Known rows, with every way that one mark hangs from another:
(V L U): [ 0.928  0.634 -0.308 -0.198 -0.448 -3.194 -0.725 -1.245  0.219 -1.019
 -1.199  1.119  0.179  1.004  5.475 -0.487 -1.331  2.112 -1.227 -1.997
 -1.082]
(V (L (J B) Y) U): [ 0.403 -0.632  0.246  0.680  1.610  0.582 -2.811 -0.621  0.979  1.446
 -0.685  1.469  0.985  1.897  2.201 -0.969 -1.511  3.784 -1.086 -1.069
 -1.006]
(B (J E)): [-0.019  0.250  0.528  0.452 -0.135 -1.599  2.768 -0.570 -2.405 -2.972
 -1.722  0.777 -0.664 -1.343  6.281  0.247 -2.076 -0.102 -0.931  1.221
 -1.325]
(C (E (J B))): [-0.975  0.688 -2.391  0.444  0.627  2.609  2.455 -1.036  1.582 -2.872
 -1.316  2.176  2.208 -0.373 -0.764  0.164 -2.150 -1.364  0.265  2.945
 -0.834]
(J (E C)): [-0.859  1.432 -1.212  0.775  0.876  0.041  2.707  0.367  1.146 -2.672
 -2.067  1.518  0.496 -1.278  0.808  0.785 -2.152 -1.959 -1.062  0.628
 -1.344]
(A (L J Y)): [-1.321  1.293 -0.837  1.395  1.601 -2.526 -1.522  0.236 -0.746  0.345
 -1.098  1.497  0.013 -0.076  0.282 -0.079 -1.339  1.155 -0.198  1.891
 -0.334]
(A (L J V)): [-1.306  0.907 -3.483  1.061  1.581 -1.902 -0.993  0.216  0.838 -0.451
 -0.920  1.430 -0.203  1.216  0.528 -0.377 -1.662  0.729 -1.521  1.989
 -0.082]
(U (V L)): [-1.789  1.374 -0.971  1.201 -0.786 -3.200  0.567 -0.666  1.835 -2.760
 -1.417  2.199  0.311  2.464  3.450 -0.770 -1.740  1.833  0.189 -0.989
 -1.723]
(A (L Y)): [-1.038  1.274  0.389  0.995  1.055 -3.084 -0.529 -0.181 -0.938 -0.660
 -1.082  1.522  0.283 -0.066  1.490 -0.122 -1.307  0.736 -0.396  1.670
 -1.954]
(J B (E C)): [-1.093 -0.194 -1.245  0.877  1.882  3.205  2.375  0.008  1.672 -2.649
 -1.433  2.424  1.900 -0.318  0.182 -0.005 -2.439 -1.126 -1.659  1.493
 -2.528]
(V (L Y) U): [ 0.845  0.846  1.618  0.239  0.203 -2.526 -1.632 -0.717  0.400  0.345
 -1.174  0.872  0.031  1.043  4.021 -0.356 -1.242  2.554 -0.793 -1.901
 -1.671]
(V (L (J E) Y) U): [ 0.314  0.659  0.390  0.760  1.774 -1.617 -1.386  0.112 -0.390  1.570
 -0.943  0.821 -0.512 -0.023  1.956 -1.603 -1.487  1.473 -0.816 -1.966
 -0.722]
(Y (L (J B (E C)) V)): [-1.979 -1.268 -2.878  1.225  2.618  2.135  0.943  0.936  2.178 -1.389
 -1.772  0.129  0.228  1.002 -4.506 -0.867 -2.733 -3.134 -1.741  1.621
 -0.249]
(Y (L J V)): [-1.530 -0.170 -2.732  0.545  0.823 -1.485  0.167  0.414  0.126 -1.569
 -2.091 -0.354 -1.053  1.282 -3.370 -0.088 -2.348 -1.220 -0.775  1.594
  0.629]
(U (V (L Y))): [-1.831  1.565  0.788  1.561 -0.237 -2.613 -0.258 -0.171  1.859 -1.449
 -1.406  1.944  0.123  2.525  1.712 -0.645 -1.696  2.222  0.559 -0.912
 -2.210]
(B J): [ 0.269  0.434  0.481  0.329 -1.315 -2.099  1.483 -1.126 -1.318 -3.115
 -1.961  0.802 -0.380 -0.096  7.285  1.772 -1.795  1.713 -0.717  1.564
 -0.635]
(L (J B (E C)) (V U) Y): [-0.052 -0.202 -1.035  1.862  3.898  5.810 -1.452  1.108  4.086  2.061
 -0.916  1.136  1.233  1.625 -2.866 -0.096 -2.303  0.555 -1.917  1.317
 -1.526]
(A L): [-0.949  1.116 -1.549  0.549  0.356 -3.689  0.364 -0.659 -1.010 -2.070
 -1.070  1.870  0.413 -0.099  3.393 -0.282 -1.375  0.230 -0.847  1.565
 -1.351]
(L (V U)): [ 0.764  0.767 -1.597  0.215  0.571  0.381 -0.233 -0.428  1.443 -0.894
 -1.314  0.972  0.116  1.957  1.713  0.513 -1.958  1.750 -1.547  0.834
 -1.801]
(E C (J B)): [-2.282  0.596 -2.895  1.500  0.249  3.052  0.191 -1.078  3.309 -2.303
 -2.136  2.026  2.518  0.614  0.082  1.961 -2.555  0.128 -1.469  2.782
  0.933]

Rows:
[-1.401 -0.691 -1.130  1.263  3.877  4.546 -0.168  1.146  0.599  0.607
 -0.807  1.634  0.501  1.144 -4.463 -1.102 -2.646  1.388 -1.507  2.378
 -2.438] -> (L (J B E) V Y)
[-1.153 -0.250 -0.407  1.075  2.036  2.832 -0.924  0.088 -0.019 -0.146
 -1.248  2.140  1.238  1.012 -2.041  0.505 -2.151  3.109 -0.254  2.538
 -1.279] -> (L (J B) Y)
[-0.879  0.964  0.116  0.632  0.689 -2.387 -1.347  0.084  0.052 -0.082
 -1.591  1.081 -0.377  0.508  0.704  0.069 -1.570  2.370 -0.495 -0.904
 -0.097] -> (V (L J Y))
[-0.137  0.692  0.378  0.993 -0.298 -0.908  2.692 -0.216  0.444 -2.880
 -2.251  0.622 -0.158 -1.221  6.226  1.612 -1.987 -1.320 -1.209  0.887
 -0.617] -> (B (J (E C)))
[-1.406 -0.458 -0.353  1.173  3.258  3.239  0.349  0.587 -1.150 -0.034
 -1.013  2.090  0.901 -0.316 -2.659 -0.929 -2.383  1.390 -0.562  2.177
 -2.067] -> (L (J B E) Y)
[-0.073 -0.239 -1.302  0.150  0.465 -1.830  0.092 -0.250  0.423 -1.443
 -1.799 -0.531 -0.685  1.660 -0.724 -0.440 -2.062 -1.173 -1.120  0.686
 -0.990] -> (Y (L (V U)))
[ 0.422  0.957 -0.830  1.149  1.888  1.628 -2.370  0.628  1.835  1.795
 -1.253  0.667 -0.285  1.974 -1.483  0.715 -1.905  2.859 -0.856  1.241
 -0.579] -> (L J (V U) Y)
[ 0.299 -0.820 -1.640  0.253  1.024 -0.015 -1.892 -1.178  0.937  0.042
 -0.695  1.763  1.110  1.810  3.920 -1.019 -1.580  3.342 -1.461 -1.170
 -0.321] -> (V (L (J B)) U)
[-1.832  0.151 -1.051  1.998  3.368  1.127 -0.692  0.767  1.258  0.574
 -0.766  2.049  1.366 -0.302 -1.071 -0.892 -1.729 -0.768 -1.168  1.941
 -1.056] -> (A (L (J B (E C)) Y))
[ 0.498  0.536 -1.532  0.169  0.163 -2.640 -1.586 -0.828  0.605  0.007
 -1.215  1.132 -0.083  0.974  4.513 -0.358 -1.259  2.601 -1.059 -1.773
  0.565] -> (V (L J) U)
[-0.306 -0.203 -2.469  0.584  0.950 -1.191 -0.877  0.084  0.630 -0.345
 -1.738 -0.701 -0.921  1.697 -1.870 -0.256 -2.054 -0.628 -0.908  0.937
  0.620] -> (Y (L J (V U)))
[-0.721 -1.790 -2.582  0.767  2.885  1.602  0.112  0.255  0.066 -0.235
 -0.994  0.056 -0.034  1.410 -3.072 -2.356 -2.513 -1.503 -1.510  1.292
 -0.919] -> (Y (L (J B E) (V U)))
[-1.532  0.068 -0.483  1.699  3.003  4.068  0.337  0.980  1.738  0.032
 -1.448  1.917  1.388 -0.173 -2.734  0.348 -2.326  0.121 -0.817  1.812
 -1.234] -> (L (J B (E C)) Y)
[-2.112 -1.695 -2.806  0.720  2.728  1.348  1.040  0.630 -0.481 -1.403
 -1.329  0.302 -0.178  0.936 -4.509 -2.095 -2.784 -1.990 -1.467  2.003
 -0.986] -> (Y (L (J B E) V))
[ 0.209 -0.576 -0.945  1.172  2.955  4.504 -2.548  0.220  2.245  1.882
 -0.712  1.407  1.046  2.775 -1.961  0.059 -2.116  3.636 -1.392  1.952
 -1.571] -> (L (J B) (V U) Y)
[-0.679  0.027 -2.637  1.164  1.867 -0.156  0.142  0.892  2.278 -0.140
 -1.959 -0.791 -0.719  0.608 -2.611 -0.433 -2.253 -3.286 -1.403  0.331
  0.718] -> (Y (L (J (E C)) (V U)))
[ 0.225  1.101  0.267  1.246  1.618 -0.931 -1.555  0.439  2.200  1.669
 -1.360  0.646 -0.020 -0.021  1.876 -0.422 -1.395  0.347 -1.012 -2.302
  0.055] -> (V (L (J (E C)) Y) U)
[-1.801 -0.132 -2.016  0.592  1.321 -2.513  1.832  0.429 -2.376 -2.010
 -2.019  0.083 -1.024 -1.009 -2.546 -1.158 -2.323 -2.603 -0.125  1.083
  0.283] -> (Y (L (J E)))
[ 0.621  0.751  0.424  0.656  0.797 -2.033 -2.570 -0.334  0.591  1.394
 -1.167  0.838 -0.230  1.079  2.656 -0.227 -1.235  3.037 -0.558 -1.657
 -0.024] -> (V (L J Y) U)
[-2.085  1.413 -2.051  1.544 -0.226 -2.795 -0.135 -0.327  2.053 -1.811
 -1.411  2.163  0.065  2.472  2.492 -0.653 -1.835  2.343  0.381 -0.768
 -0.202] -> (U (V (L J)))
[-1.796  0.364 -2.111  1.057  1.145 -1.727  1.730  0.733  0.149 -1.947
 -2.441 -0.128 -0.538 -1.048 -2.607  0.039 -2.270 -3.757 -0.395  0.804
  1.053] -> (Y (L (J (E C))))
[-0.849 -1.338 -2.683  1.244  2.697  2.447 -0.060  0.606  2.633 -0.149
 -1.444 -0.104  0.472  1.333 -3.222 -1.175 -2.497 -2.619 -1.820  0.980
 -0.127] -> (Y (L (J B (E C)) (V U)))
